What can hang from each mark:
R: A P
B: M
A: N X
X: A M P V
Q: H
N: A P V
M: B N R
V: Q R X
P: B R

Every row comes from one small tree of marks. The marks that hang from a mark follow it in brackets, in alphabetical order. Every link used is in the known rows. Which tree was each row made from?
In the rows, 128 means zero.
Known rows:
R(A(N(P V) X)): [116 103  82 138 137 117 160 133 132 123 143 153 148 132 101 208 132 118
 128 100 122 137 121 101 168 113 103 132 104 123 142 155  46 145  87 105
 123 135 139 151 125 139 110 129 151 145 123 120  98 143 146 114 131 131
 120 143 133 151 105 125 136 104 165 112  89 135 121 127  76 113 149 123
 140 134  98 107 144 143]
A(X): [118 116 124 138 126 129 139 126 123 144 135 135 127 128 131 159 135 126
 124  96 126 109 135 124 140 122 132 137 139 126 134 134 116 123 113 126
 124 133 136 132 125 128 130 131 134 128 127 119 125 130 142 127 125 122
 123 120 135 135 125 126 134 128 138 125 115 131 125 127 127 120 146 122
 135 127 124 120 136 127]
M(B R(P)): [139 122 116 128 126 126 101 122 133 127 118 142 134 125  65 166 127 109
 132 134 131 125 129 121 132 122 152 145 108 119 144 147  44 132 121 125
 127 134 117 139 136 132 129 122 150 144 132  84  81 175 136 112 169 153
 174 141 147 143 150 125 128  93 154 121 126 132 125 118 115 123 126 125
 127 131 137 135 114 171]
M(B N(P V(Q R))): [152 122 103 119 139 125 104 129 147 122 138 149 153 128  64 164 107 116
 128 132 120 137  99 106 130  99 101 134  75 144 137 135  52 125  94 126
 135 137 140 144 121 143 110 118 151 152 132 118  81 157 122 116 168 151
 148 154 166 153 118 131 129  93 147 130 115 124 123 110  96 120 115 123
 135 137 128 116 136 184]
X(M(N(V) R) P): [124  96  87 119 140 127 104 127 125 186 126 142 159 123  49 176 134 120
 128  93 116 112 107 100 160 101 111 147  85 121 149 168  55 134 104 137
 126 132 127 153 125 138 128 120 148 165 141  67  71 159 107 114 155 164
 182 152 132 139 137 125 129 102 167 103 104 140 114  90 107 107 102 138
 122 145 109 121 116 175]
B(M(R)): [121 119 109 136 144 116 114 127 129 130 117 144 133 128 101 166 133 114
 126 124 127 140 142 126 133 125 132 140  91 135 146 141  91 129 127 127
 124 133 126 139 137 131 119 124 147 120 125  90 104 158 121 117 132 145
 133 146 128 134 124 126 131 102 140 123 108 136 127 117 121 113 122 133
 110 128 127 133 104 139]
M(B N(A P) R): [140 125  96 121 134 122 106 127 153  86 127 145 149 126  42 187 120 112
 132 169 134 157 127 124 152 132 142 159  79 128 157 159  33 143 112 122
 129 142 121 149 137 137 134 118 160 146 124  68  72 190 139  89 179 157
 133 166 175 153 134 122 129  67 167 116 115 140 125 115  87 120 119 127
 122 128 106 146 107 185]
A(N(V(Q)) X(P(R))): [114  80 102 136 142 121 129 133 129 180 133 158 148 124  83 197 127 115
 124  71 116  98 112  98 153  86 110 118 101 119 141 147  83 142  82 114
 117 137 143 143 123 138 101 118 154 145 137 140  96 135 130 134 141 132
 149 147 132 138  98 129 139 104 161 110  90 136 118 119 104 101 136 131
 127 144 118  94 140 156]
R(A(X(M V)) P(B)): [128  96 113 134 112 132 109 128  91 193 124 143 162 117  69 196 140 109
 130  87 125 118 143 114 168 112 117 152 129 112 151 171  45 131 114 128
 125 139 122 157 123 129 129 122 160 164 135  74  65 181 149 107 165 136
 178 132 150 144 157 117 137 104 178 105 125 135 106 120  92 123 157 115
 143 139 117 113 134 168]
R(A(N) P): [137 111 102 127 128 118 132 133 122 121 134 137 149 130 101 174 138 122
 137 132 133 154 130 112 156 141 124 126 124 114 139 152  73 156 123 106
 126 128 121 141 127 128 124 124 147 150 127 137  94 155 138 114 138 140
 145 151 129 138 141 123 129 104 152 112 117 136 122 139  92 131 138 126
 132 133 107 128 125 146]
P(B(M) R(A(N(V)))): [114 111  88 131 146 111 113 130 128 136 113 143 154 134  64 197 135  98
 131 131 127 182 135 112 162 114 104 136  68 131 154 166  38 143 112 119
 124 131 123 157 138 136  91 120 162 136 127  87  77 168 110 110 141 149
 150 154 139 136 113 126 129  87 168 110  95 138 122 111  72 117 115 137
 112 131 107 132 106 165]
P(B(M(N(A)))): [134 126 112 124 130 120 102 129 129 123 110 131 148 133  70 162 130 112
 133 155 132 173 140 130 140 142 118 148  84 133 154 155  82 132 124 131
 131 137 118 148 141 126 131 123 150 130 123  81  84 187 121 103 147 151
 108 144 167 135 126 123 124  83 158 124 117 136 127 107 102 121 110 131
 113 123 109 146  97 167]
B(M(N(V) R(A))): [121 116  76 129 156 107 122 129 136 112 121 140 152 133  69 200 134 108
 122 140 116 173 125 114 163 108 106 147  58 143 152 155  62 138 113 120
 127 133 139 151 125 138 115 115 157 124 123  69  92 164 102  98 133 147
  98 165 136 143 105 125 131  93 151 114  91 144 126  98  88 104 112 133
 106 127  89 137 112 159]
A(X(V(R))): [115 104 106 138 134 123 125 133 109 192 147 143 146 120 131 169 120 125
 121  69 129  99 127 117 158 108  95 139 128 129 140 135 106 119 109 135
 123 131 143 146 110 134 124 124 145 142 124 120 123 129 146 119 135 125
 144 145 138 145 142 124 144 146 146 117 125 133 116 128 111 129 150 118
 143 131 122 103 136 142]
P(B R(A(N X))): [113 104 103 135 130 123 123 129 129 134 131 138 151 127  77 202 140 106
 130 122 132 158 142 120 179 131 128 145 123 111 153 162  56 148 113 118
 119 131 129 149 132 129 120 124 160 142 130  98  88 162 141 108 143 132
 158 147 149 139 130 121 136  98 167 106 107 141 120 133  81 126 138 126
 125 128 108 135 121 163]
P(R): [122 123 118 128 133 122 119 127 135 130 125 134 133 125 106 148 125 121
 126 127 134 128 130 129 140 120 131 137 116 126 137 136 112 132 125 128
 124 129 132 136 129 132 123 122 139 123 128 109 118 137 127 123 137 136
 144 143 127 132 129 127 133 122 134 119 119 135 128 126 122 128 124 131
 119 128 124 137 123 134]
V(Q(H) R X(A)): [139 112 114 123 146 127 120 129 130 125 144 123 150 129  89 152 125 129
 123 127 132 136 108 128 150 117 113 132 145 141 134 130 142 128 126 130
 127 131 148 123  98 125 134 121 132 144 131 145 125 142 114 113 137 106
 113 169 157 133 132 123 151 154 117 127 133 125 119 149 155 143 162 110
 139 134 128 151 148 119]
N(A(X(P)) V(Q R)): [128  88  96 128 134 127 129 135 114 172 146 145 149 126 106 198 132 117
 118  71 122 112 110 113 154 112  94 136 107 126 151 139 104 127  74 132
 123 141 152 144 113 133 122 119 141 162 127 132 100 140 153 115 160 106
 119 149 150 143 117 121 145 128 155 114  99 133 114 117 113 117 148 106
 144 129 107 106 147 160]
A(X(M P(B))): [127  97 126 131 107 142 103 121 100 204 122 134 148 121  73 164 148 118
 134  72 123 105 138 119 149 131 135 150 141  99 147 168  63 122 111 141
 124 133 114 150 137 124 135 135 141 172 145  75  66 168 143 123 157 138
 207 108 154 133 158 121 132 113 172 110 122 131 111 106 125 122 133 124
 142 141 139 118 123 162]
M(B N(A V) R): [126 124  88 119 143 125 110 129 148 102 127 135 145 130  58 186 117 108
 127 153 126 157 113 118 153 112 119 148  66 138 152 147  56 135 103 133
 127 137 135 145 128 136 125 116 152 135 123  81  92 162 120  95 164 144
 107 162 160 142 113 125 127  88 159 117 109 138 126 101  87 112 112 129
 112 127  93 142 116 181]
P(B R(A)): [126 127 117 123 127 125 107 125 127 115 120 125 145 128  81 162 136 108
 127 157 133 169 140 136 157 132 135 149 117 124 146 151  79 140 128 127
 127 131 125 141 131 129 120 119 148 133 130  81  98 156 130 106 153 130
 152 145 148 132 139 122 132 114 147 115 125 135 124 126 102 134 124 123
 120 122 114 152 124 158]
P(B(M)): [131 129 131 131 126 124 104 124 121 148 108 131 132 132  96 139 132 114
 133 135 126 151 146 130 119 130 128 137 106 127 141 143  89 120 131 133
 130 130 116 139 145 128 118 128 141 130 129  95  98 167 120 124 136 143
 144 121 148 129 129 128 123 104 145 131 124 126 127 116 122 123 116 131
 120 127 140 133 105 147]
P(B(M) R(A)): [125 124 111 131 132 116 102 125 122 116 107 132 147 130  66 179 141 101
 128 149 133 181 150 137 154 135 133 151  94 129 154 159  66 133 130 127
 126 132 120 148 141 129 115 120 156 131 128  64  81 182 124 105 147 140
 144 144 147 134 134 122 131  99 153 116 112 136 124 118 102 128 119 126
 110 123 119 151 103 157]
X(A(N(P))): [125 110 103 131 131 117 143 132 139  93 134 138 149 130  87 158 129 123
 139 124 129 147 126 112 156 140 119 128 130 122 140 154  72 148 127  98
 125 125 126 140 129 135 116 130 144 140 124 117 110 152 133 120 124 147
 148 145 138 141 130 126 132 121 151 116 115 134 122 142  96 130 133 134
 135 139 125 123 132 137]
V(Q X): [126 117 131 131 132 128 117 130 125 137 144 130 139 125 118 137 127 132
 125 138 127 115 109 127 126 111 117 130 122 147 130 120 145 129 121 125
 125 137 143 121 120 126 138 122 132 132 129 158 131 129 126 126 144 111
 109 143 152 129 122 128 137 125 116 135 128 122 123 137 141 127 154 112
 138 131 133 121 136 117]
B(M): [126 125 123 136 133 119 122 128 122 132 114 136 129 130 117 142 133 120
 129 123 127 140 139 129 121 130 126 131 105 130 137 136 116 125 129 125
 128 131 123 134 136 128 120 128 137 123 125 111 111 152 120 125 126 138
 122 130 130 129 123 128 128 113 135 130 117 129 129 119 127 121 122 132
 119 128 131 126 110 131]
B(M(N(A(X) P) R)): [121 104  77 141 142 109 129 129 141 118 130 161 152 128  58 229 131 113
 126 119 132 141 143 118 163 127 128 165  70 133 168 168  37 139  95 111
 123 148 133 161 136 136 129 120 169 129 117  60  70 203 146  92 152 155
 106 166 163 164 117 120 139  67 175 112  82 148 122 109  94 103 133 124
 118 128  98 134 102 164]
A(N(V(Q)) X(P)): [120  84 113 136 136 128 136 134 122 174 138 150 142 127 104 180 129 121
 127  73 112  98 112  97 139  95 105 110 112 122 134 138 100 137  87 118
 120 136 142 136 123 133 108 123 144 149 136 158 106 126 129 139 136 125
 137 133 131 134  95 130 134 109 154 117  96 130 118 121 110 102 144 128
 135 145 123  88 143 145]

Which tree is each row?
[138 128 112 131 123 119 112 128 129 114 111 143 144 131  76 169 131 111
 133 145 135 167 146 130 129 145 129 148  87 130 155 158  57 130 113 122
 131 141 113 152 149 130 121 127 149 139 122  84  75 193 144 107 161 144
 129 136 167 146 129 123 128  81 164 127 113 131 125 119 103 124 124 122
 128 127 124 139 103 157]  N(A P(B(M)))
[131 127 114 124 138 129 100 124 146 114 122 134 141 125  61 155 120 116
 130 152 128 144 125 124 141 121 140 148  98 132 143 144  65 133 130 131
 128 132 124 137 133 133 135 121 151 132 131  78  95 162 117 108 154 154
 147 151 156 138 136 127 126  93 147 122 128 135 126 110 108 117 110 136
 114 130 123 143 109 172]  M(B N R)
[129 111 109 125 145 122 139 140 132 104 135 135 147 132 122 163 127 118
 128 146 115 157 108 109 141 107  96 106 102 143 129 127 120 147 109 112
 125 131 144 127 119 131 104 117 141 133 129 169 124 114 118 124 127 119
  87 151 125 126  90 130 130 107 132 121 107 129 126 128  88 114 137 126
 121 134 102 114 145 140]  R(A(N(V(Q))))
[134 112  92 135 139 106 114 127 121 117 120 146 146 130  76 198 145 107
 128 135 131 161 145 124 152 132 138 149  93 126 155 160  54 143 123 115
 125 135 122 147 133 131 123 117 159 135 125  71  77 187 133 101 150 145
 139 157 132 146 138 120 135  87 154 113 105 141 123 119 106 119 133 121
 118 126 112 142 107 153]  B(M(R(A P)))
[117  99  80 128 137 130 121 129 116 195 148 139 156 127  94 187 133 125
 125  65 121 111 107 103 169 103  83 147 105 125 147 155  68 118  90 137
 127 129 143 158 113 137 123 131 144 160 132  94  84 145 124 115 140 146
 166 147 141 147 141 123 137 126 159 110 100 137 114  99 104 116 123 126
 135 137 104 116 136 164]  A(X(M(N(V(R)))))
[147 110 104 121 137 123 118 132 122 159 139 148 142 128 109 161 122 119
 123 104 124 115 101 107 126  95 100 121  99 135 134 126  98 126  95 124
 131 135 144 136 114 137 109 118 137 143 130 148 104 135 128 130 156 131
 147 146 132 143 125 129 134 125 135 127 112 125 121 122 118 122 131 116
 140 134 130 111 147 154]  N(V(Q R(P)))
[124 102  93 123 151 120 132 139 131 116 150 132 155 131 107 164 125 119
 130 103 121 144  98 105 153 111  76 113 114 140 137 132 111 136 109 110
 124 123 152 135 109 137  95 121 138 143 126 153 126 120 116 127 123 128
 130 160 132 132 115 129 138 140 136 118 108 131 120 134  95 126 129 126
 130 137 118 114 148 148]  X(A(N(V(Q R))))
[137 121 110 125 126 122 123 131 134 104 129 138 154 130  81 165 131 116
 138 156 133 178 136 116 155 144 127 134 113 118 143 156  46 150 120 111
 129 131 113 146 137 132 116 127 151 155 129 114  85 167 137 111 149 146
 156 144 154 143 136 125 126  92 161 117 119 131 122 137  80 131 131 127
 136 134 121 129 119 160]  R(A(N(P(B))))
[129 119 110 124 129 133 100 126 119 112 124 127 153 123  69 174 142 109
 130 144 128 162 137 130 160 139 139 156 113 126 150 155  58 141 132 138
 125 130 118 141 131 128 132 124 151 159 136  65  76 166 134  98 167 138
 162 151 146 131 152 119 134  93 155 107 125 136 118 112 100 125 129 123
 117 130 115 147 116 168]  X(M(B R(A)))
[124 118 122 124 119 135 107 125 117 108 121 115 147 126  71 141 141 115
 138 120 125 144 132 130 149 147 128 143 142 119 142 154  80 125 141 129
 125 123 123 137 129 128 130 131 135 153 135  73  90 162 129 115 145 139
 171 128 147 123 153 122 133 127 148 115 135 130 120 116 115 131 128 128
 130 135 134 143 130 152]  X(A M(B))
[127  98 122 133 126 120  92 123 105 143 121 128 159 128  45 159 144 109
 134 119 123 142 127 128 141 129 116 151 120 131 151 161  84 123 128 121
 123 135 129 138 130 124 131 122 147 152 132  81  84 183 121 117 159 126
 155 137 179 131 138 122 139 124 150 124 122 124 113 126 135 126 140 112
 142 137 146 128 119 145]  V(Q X(A P(B(M))))
[126  80 126 140 134 126 127 139 109 193 130 154 153 116 108 171 121 124
 128  71 116  88 123 102 142  98 108 112 126 122 134 138 114 138 106 120
 117 139 134 137 119 131 115 117 155 149 134 160 114 130 138 135 139 132
 135 142 136 135 112 128 138 105 155 114 121 133 112 133 106 107 155 127
 137 148 127  79 136 148]  A(N X(P V(Q)))
[140  87 104 124 142 118 110 144 104 172 143 142 174 119 110 167 124 121
 130 102 126 139 118 107 166 120  89 122 116 126 140 143 105 151 116 122
 120 130 134 144 108 132 112 111 156 176 131 154 104 135 135 115 154 129
 146 175 136 135 141 123 141 118 150 105 128 135 110 139  84 131 143 120
 139 142 114 101 133 164]  X(P V(Q R(A(N))))
[122 112 101 132 137 114 104 131 125 123 113 137 155 132  68 187 137 103
 135 149 134 187 147 123 161 137 122 139  91 121 155 166  52 148 130 116
 123 129 115 152 143 130 106 122 161 139 128  85  75 180 121 107 143 151
 154 154 145 135 131 123 131  84 163 110 109 140 124 125  82 125 116 136
 109 129 115 141  97 163]  P(B(M) R(A(N)))
[120  92  96 118 128 119 102 125 120 153 121 128 168 122  26 167 143 118
 134  97 125 128 122 117 183 134 123 153 127 108 155 182  69 142 128 120
 122 126 125 154 121 134 135 121 150 160 139  45  70 178 118 109 149 162
 197 155 143 135 160 118 136 122 165  93 116 147 114 110 112 125 106 138
 123 143 116 144 121 166]  X(A M(N) P(R))
[125 118 103 125 139 124 113 131 136  91 130 131 148 128  78 177 133 109
 134 155 131 174 134 120 160 141 138 140 109 123 147 149  55 154 130 122
 122 128 120 138 132 130 121 122 156 147 128 104  95 155 129 102 150 140
 146 161 144 134 134 124 131  86 152 110 119 137 124 126  81 125 128 131
 116 128 111 139 112 166]  M(B R(A(N)))
[132 103  93 126 125 133 102 127 111 151 143 125 166 124  68 196 144 116
 131 102 132 154 131 121 183 141 113 166 123 118 155 166  42 132 113 140
 126 131 131 156 117 129 141 129 155 174 132  64  63 177 145  92 161 142
 176 151 166 146 168 116 139 107 165 102 120 140 112 107  89 130 130 118
 133 130 101 141 126 184]  V(R(A(X(M(B N)))))
[134 124  98 124 137 119 136 127 148 130 129 146 141 130  84 157 117 125
 128 126 120 126 106 106 138 101 106 132  82 135 133 145  66 130 100 119
 133 135 134 146 128 141 120 124 141 132 126 109 102 148 115 121 138 156
 125 139 140 149 109 131 123 110 147 126 106 130 127 113 103 115 113 134
 133 137 112 118 134 149]  M(N(P V))
[115 104 103 139 131 125 149 133 120 121 141 135 144 129 122 185 142 122
 130 114 129 148 134 118 168 137 121 133 136 121 140 146  97 147 115 111
 121 130 134 139 122 126 126 129 145 139 124 130 115 135 147 115 121 121
 112 141 131 136 122 123 136 113 149 111 108 138 122 135  92 122 151 124
 131 129 100 122 133 139]  R(A(N X))
[137 124  99 132 135 115 109 124 132 103 116 147 151 130  56 193 138 102
 130 156 130 180 149 126 151 137 139 158  82 130 159 165  25 138 122 120
 130 137 117 152 145 134 116 121 163 138 127  50  68 197 133  98 159 150
 153 149 157 150 136 122 132  79 162 119 106 135 123 118  92 120 126 122
 118 126 123 144 101 165]  N(P(B(M(R(A)))))
[110 114  67 127 154 114 124 127 136 125 151 131 160 130  66 201 131 119
 122 146 123 150  99 112 180 101  98 161  79 145 149 156  66 140 106 123
 125 133 150 147 111 135 137 118 151 138 123  84 106 148 107  94 150 129
 106 176 153 147 124 122 140 116 145 113 104 138 119 115  97 119 134 117
 130 129  81 140 126 147]  M(N(V(X)) R(A))
[118 117  82 127 133 114 114 121 136 134 140 143 157 129  47 199 129 106
 127 142 133 146 113 119 173 105 110 163  80 130 155 167  22 135  96 121
 128 137 137 157 126 138 121 122 152 151 127  70  78 173 130  99 178 130
 159 158 170 155 132 123 140 111 163 116 105 128 118 124  95 132 140 109
 148 129 111 140 132 153]  N(P(B R(A)) V(X))
[136 110 116 121 126 139  88 132 125 127 138 126 166 122  57 170 129 122
 133 158 129 140 111 128 147 127 114 151 101 142 151 149  93 137 120 135
 125 142 131 137 124 123 152 121 149 162 131 112  76 177 129  99 182 133
 118 161 188 133 139 121 136  81 151 119 130 130 116 111 111 123 140 112
 131 137 109 139 120 168]  V(Q X(M(B N(A))))
[120 112  64 124 147 114 120 129 122 143 162 123 163 132  88 187 128 125
 125 124 134 151  92 115 183 114  75 160  92 141 148 153  73 133 102 131
 128 128 151 152 103 135 138 124 142 160 119  99 104 145 114  95 152 122
 123 173 160 149 145 120 142 142 142 114 111 134 117 121  97 137 131 111
 146 126  86 136 131 148]  M(N(V(R(A) X)))
[145 122 114 130 120 118 106 124 112 129 112 134 144 133  72 175 146 106
 133 144 132 176 150 127 140 140 133 146 105 121 150 161  51 133 128 120
 132 135 113 149 140 127 123 123 151 142 128  81  69 194 135 109 153 143
 151 131 149 139 145 121 127  93 159 122 119 131 122 119 104 128 128 120
 128 127 126 141 108 159]  R(A P(B(M)))
[112  99 121 139 125 132 125 133 104 200 131 142 148 116 118 164 129 126
 125  71 120  86 137 116 152 102 108 137 132 124 138 145 106 121 119 134
 121 134 132 144 119 131 123 126 143 147 132 103 107 137 139 124 133 134
 146 130 131 134 134 124 139 121 154 112 125 133 113 116 113 116 151 124
 135 141 122 102 136 136]  A(X(M V))
[135 126 110 124 125 120 112 124 138 101 125 140 149 128  62 176 131 109
 130 157 136 165 139 131 158 132 139 153 102 121 151 160  42 141 117 119
 129 135 121 149 136 135 121 120 154 144 130  70  80 175 139 104 163 143
 168 147 156 146 141 122 132 100 158 115 119 134 124 129  93 134 130 121
 129 125 121 146 123 160]  N(P(B R(A)))
[141 115 113 125 122 124  94 130 106 198 128 144 152 120  90 152 117 115
 131 101 138 120 125 115 144 109 107 140 116 119 142 147  62 122 118 135
 132 130 120 151 122 136 119 119 149 162 130 105  90 162 137 118 170 148
 193 146 154 147 169 124 132 127 158 120 143 127 114 131 106 141 131 120
 147 135 139 114 124 172]  X(V(R(P(B))))
[126 116  82 128 145 118 124 130 147  94 132 152 153 129  61 204 124 106
 134 145 126 162 118 102 160 118 122 140  80 129 149 156   4 151 102 114
 126 134 125 152 134 141 103 122 162 152 128  93  77 162 128 101 161 149
 147 162 143 149 119 126 131  79 170 112 100 134 123 118  65 115 129 129
 127 135 106 126 122 174]  M(B R(A(N(P V))))
[160 123 128 117 143 132 123 133 133 109 130 127 143 131 116 151 127 126
 121 149 127 159 128 128 140 119 127 120 133 140 128 120 151 137 124 137
 132 136 138 122 106 125 127 114 137 143 134 164 121 136 121 112 132 111
  94 163 133 130 121 125 141 121 117 125 130 129 126 141 135 136 151 117
 118 129 116 152 144 138]  V(Q(H) R(A))
[132 118  95 132 141 105 112 125 146 127 113 155 148 127  55 176 122 118
 130 131 130 143 135 118 144 118 126 148  70 133 151 162  49 138 115 114
 128 138 121 155 140 140 117 120 161 127 125  72  73 189 118 111 145 174
 153 157 146 153 127 126 129  82 158 118 101 140 129 113 105 115 108 138
 114 134 121 133 100 157]  B(M(N(P(R))))
[143 103 126 117 143 132 111 137 116 157 126 132 162 120  90 146 122 125
 124  99 119 125 122 118 152  99 101 116 143 139 132 133 143 126 134 141
 126 132 138 132  98 131 116 113 142 156 139 136 113 139 112 117 134 130
 126 163 133 126 134 124 146 138 133 114 139 131 112 136 133 131 154 126
 123 148 129 131 150 140]  X(A M V(Q(H) R))
